Each row comes from the steps of one path. Every step used is in the known rows, and no mark comes twice. Write the path behind each row, first mark first.
Known rows:
povod > rezom > vekilal > bidu: | -379 |  107 |  380 |  152 |  -16 |  469 |  -99 |  -15 |  396 |   56 |  345 | -214 |   14 |  172 |   66 | -508 |  388 |   88 | -198 | -224 |
bidu > povod: |  -94 |  198 |  -47 |  156 | -166 |   71 | -111 |   42 |  250 |  -69 |  -70 | -305 |  145 |   57 | -253 |  -33 | -126 | -100 |  188 |  -85 |
bidu > vekilal > rezom > gemiteb > vadat: |  228 |  -76 |  502 |  447 |  155 | -141 |    0 |  -17 | -348 |  102 | -471 | -127 |   55 | -702 |   56 |   79 |  -52 |   19 |  435 | -128 |
vekilal > rezom > gemiteb: |   -7 |  -32 |  502 |  264 |   13 |  -25 | -187 |  311 | -490 |   34 | -336 |  -76 | -253 | -285 |   60 |   61 |  -48 |  -90 |  211 |  -19 |
vadat > povod > rezom > gemiteb > bidu: | -400 |  339 |    5 | -100 | -101 |  166 |  342 |   47 | -348 |  117 |  -65 | -326 |  333 |   34 | -305 |  -72 |  350 |  164 |   -7 |  -25 |
povod > rezom > vekilal: | -297 |   78 |  197 |   46 |   66 |  371 |  -53 |  167 |  338 |   15 |  268 |  -27 |  107 |  204 | -107 | -282 |  272 |  102 | -152 | -198 |
vekilal > bidu > povod > rezom: | -237 |  328 |  391 |  229 | -141 |  408 |   57 | -142 |  538 |   87 |  202 | -457 |   50 |  182 |  -32 | -425 |  103 |   25 |   85 | -275 |
vadat > povod > rezom > vekilal: | -380 |   69 |   49 | -147 |  -24 |  348 |  162 |  155 |  174 |  -32 |  271 |   59 |  289 |  171 | -220 | -271 |  383 |   10 | -262 | -149 |
povod > rezom > gemiteb: | -139 |  249 |  415 |  130 |   51 |  372 |  -78 |  168 | -191 |   54 | -134 | -172 |  -51 |   58 |  -36 | -199 |  193 |  102 |   70 |  -33 |
gemiteb > vadat > povod > rezom > vekilal: | -213 |  103 |  -34 |  -91 |   -5 |  256 |  171 | -101 |  219 |  271 |  131 |   57 |  356 |   47 | -311 |  -12 |  256 |  136 | -194 |  -55 |
povod > vadat > gemiteb > bidu > vekilal > rezom: | -244 |   -6 | -296 |  194 |   48 | -126 |  225 |  -67 |  -62 |  271 | -169 |   48 |  223 | -352 | -196 |   91 | -127 | -112 |  164 | -122 |
vekilal > bidu > povod > vadat > gemiteb: | -130 |   87 | -253 |   27 | -314 |  208 | -265 | -323 |  281 |  275 |  -95 |  -98 |   91 |  139 |  -45 |  -37 | -144 | -298 |   37 |   97 |
gemiteb > vadat > povod > rezom: | -223 |  416 |  -79 |   35 |  -24 |  296 |  315 | -151 |   47 |  326 |  -75 |  -79 |  191 |  -17 | -472 |   40 |   51 |  108 | -122 |    4 |
vekilal > bidu > povod > vadat: | -106 |  161 |  -16 |  239 | -365 |  218 | -178 | -227 |  465 |   16 |  -29 | -269 |  127 |   21 | -102 | -138 |  -93 | -264 |  -18 |  -27 |
bidu > vekilal > rezom: | -107 |   56 |  382 |  427 |  163 |   -7 |  145 |  223 |  -32 | -145 | -147 |  -98 |  -34 | -478 |  -65 | -210 |  -31 | -129 |  223 | -298 |
rezom > vekilal > bidu > povod > vadat > gemiteb: | -133 | -243 | -215 |  -85 | -292 |  186 | -422 | -288 |  452 |  201 |  120 |   47 |  272 |  200 |  104 |  -91 |   44 | -260 |  -24 |   34 |
povod > vadat > gemiteb: | -198 |  136 | -472 |  -19 |  -95 |  213 | -212 |  -38 |  -74 |  272 | -236 |  219 |   -7 |  110 | -275 |  163 | -166 | -224 | -112 |  248 |
povod > vadat > gemiteb > bidu > vekilal: | -326 |  172 | -628 |   67 |  -28 |   18 |  128 | -212 |   27 |  176 | -180 |  -74 |  427 | -155 | -337 |   30 |   14 |  -88 |   86 |  -11 |
vekilal > bidu: | -327 |  341 |   99 |  279 | -126 |  264 | -167 |  -19 |    8 |   -3 |  -74 | -393 | -143 |  -41 | -158 | -260 |   87 |  -89 |  -54 |  -20 |

Write each row's path:
|  170 |  157 |  338 |  151 |  -58 |  184 |  -45 | -208 |  146 |  297 | -205 | -285 |  229 |  -35 |  -80 |   78 |  -30 |  194 |  331 |  -48 |
bidu > povod > rezom > gemiteb > vadat
| -294 |  309 | -324 |  119 | -221 |  -80 |   89 |  -56 |  245 |   50 |    5 | -544 |  374 |   51 | -408 |   79 |  -69 |   73 |  224 | -117 |
gemiteb > bidu > povod
|  105 |  200 |  530 |  244 | -149 |  287 | -103 | -398 |  200 |  333 | -126 | -481 |  134 |  -59 |   93 | -142 |   84 |  173 |  294 |  -77 |
vekilal > bidu > povod > rezom > gemiteb > vadat
| -297 |  160 |   95 |  404 |  106 | -166 |  341 |  121 |  -39 |  -28 |  -66 | -366 |  169 | -477 | -244 | -111 |   15 |   47 |  261 | -356 |
gemiteb > bidu > vekilal > rezom
| -176 |  -87 |  169 |  111 | -234 |  143 | -303 | -113 |  480 |  -99 |  215 | -364 |  235 |   74 |   62 | -305 |  181 |  -92 |   81 | -183 |
rezom > vekilal > bidu > povod
| -185 |  243 |  140 |  241 | -240 |  180 | -168 | -137 |  311 |  -21 |   -5 | -499 |   59 |   29 |  -90 | -248 |   -4 | -124 |  150 | -124 |
vekilal > bidu > povod
| -461 |  115 |  235 |  -62 | -108 |  438 |  108 |  -22 |  242 |   20 |  333 | -139 |  203 |  139 |  -48 | -489 |  488 |  -22 | -305 | -189 |
vadat > povod > rezom > vekilal > bidu
| -205 |  168 |   -3 |  239 |   18 |  -75 |   84 |    8 | -301 | -167 | -270 | -491 |  386 | -377 | -166 | -138 |  265 |  112 |  326 | -118 |
rezom > gemiteb > bidu > vekilal
| -165 |  306 |  204 |  146 |  -64 |  325 |  106 |   33 |  468 |   57 |  126 | -268 |  139 |  187 | -201 | -210 |  -17 |   50 |  110 | -237 |
bidu > povod > rezom
| -348 |  -17 | -274 | -235 |  -45 |  124 |   77 | -130 |  441 |  351 |  342 | -185 |  491 |  370 | -149 |  -69 |  177 |  228 |  145 | -214 |
vadat > gemiteb > bidu > povod > rezom > vekilal
|  -50 |   44 | -426 |  -72 | -220 |  110 | -211 | -157 |  216 |  246 | -169 |  107 |  196 |  177 | -208 |  175 | -258 | -262 |   84 |  137 |
bidu > povod > vadat > gemiteb
| -224 |  232 | -485 |  127 | -331 |  -43 |   70 | -156 |  408 |   82 |  -10 | -318 |  437 |   58 | -421 |  192 | -151 |  -66 |   62 |  -23 |
gemiteb > bidu > povod > vadat
| -152 |  -22 |  227 |   21 |  -51 |  288 |  -35 |   62 |  630 |  -27 |  337 | -115 |  311 |  257 |  -33 | -270 |  187 |   85 |   44 | -302 |
bidu > povod > rezom > vekilal
| -170 |  323 | -331 |   42 | -115 |   52 |  113 | -130 | -173 |  223 | -278 | -108 |  195 | -151 | -526 |  217 |  -62 |  -33 |  -53 |  155 |
gemiteb > vadat > povod
|  151 |  -75 |  374 |  245 |   75 | -163 |  210 |  -35 | -496 |   71 | -477 |  -35 |  224 | -723 |  -56 |   85 |   51 |  -91 |  326 |  -83 |
bidu > vekilal > rezom > gemiteb > vadat > povod
|   -1 |  173 |  -81 |    1 | -132 |    2 |  -53 | -107 | -532 |  180 | -455 | -118 |  213 | -242 | -297 |  244 |   65 |  -27 |   93 |  252 |
rezom > gemiteb > vadat > povod
|  166 |   -3 |  395 |  308 |   54 | -118 | -169 |   43 | -459 |  303 | -455 |  -87 | -159 | -419 |  -27 |  317 | -196 |   44 |  268 |   72 |
vekilal > rezom > gemiteb > vadat
|  -43 |  -31 |  247 |  200 | -149 | -276 |    9 |  107 | -185 |  100 | -172 | -432 |  165 | -225 |  -40 |  169 | -103 |   46 |  436 | -154 |
vekilal > rezom > gemiteb > bidu > povod
|   27 |  269 |  314 |  179 |   58 |  280 |  -58 | -107 | -155 |  332 | -276 | -178 |   31 |  -83 | -134 |   56 |   60 |  237 |  137 |   53 |
povod > rezom > gemiteb > vadat
|  -46 |   65 | -245 |   82 | -347 |  -78 |  -95 | -124 |   51 |   42 | -218 | -333 |  433 |  -27 | -198 |  214 |  -29 |  -61 |  211 |   79 |
rezom > gemiteb > bidu > povod > vadat
| -340 |   73 |  -47 |  -14 | -107 |  137 |  154 |  -36 |  638 |   89 |  412 | -364 |  536 |  253 | -210 | -161 |  241 |  242 |   85 | -343 |
gemiteb > bidu > povod > rezom > vekilal
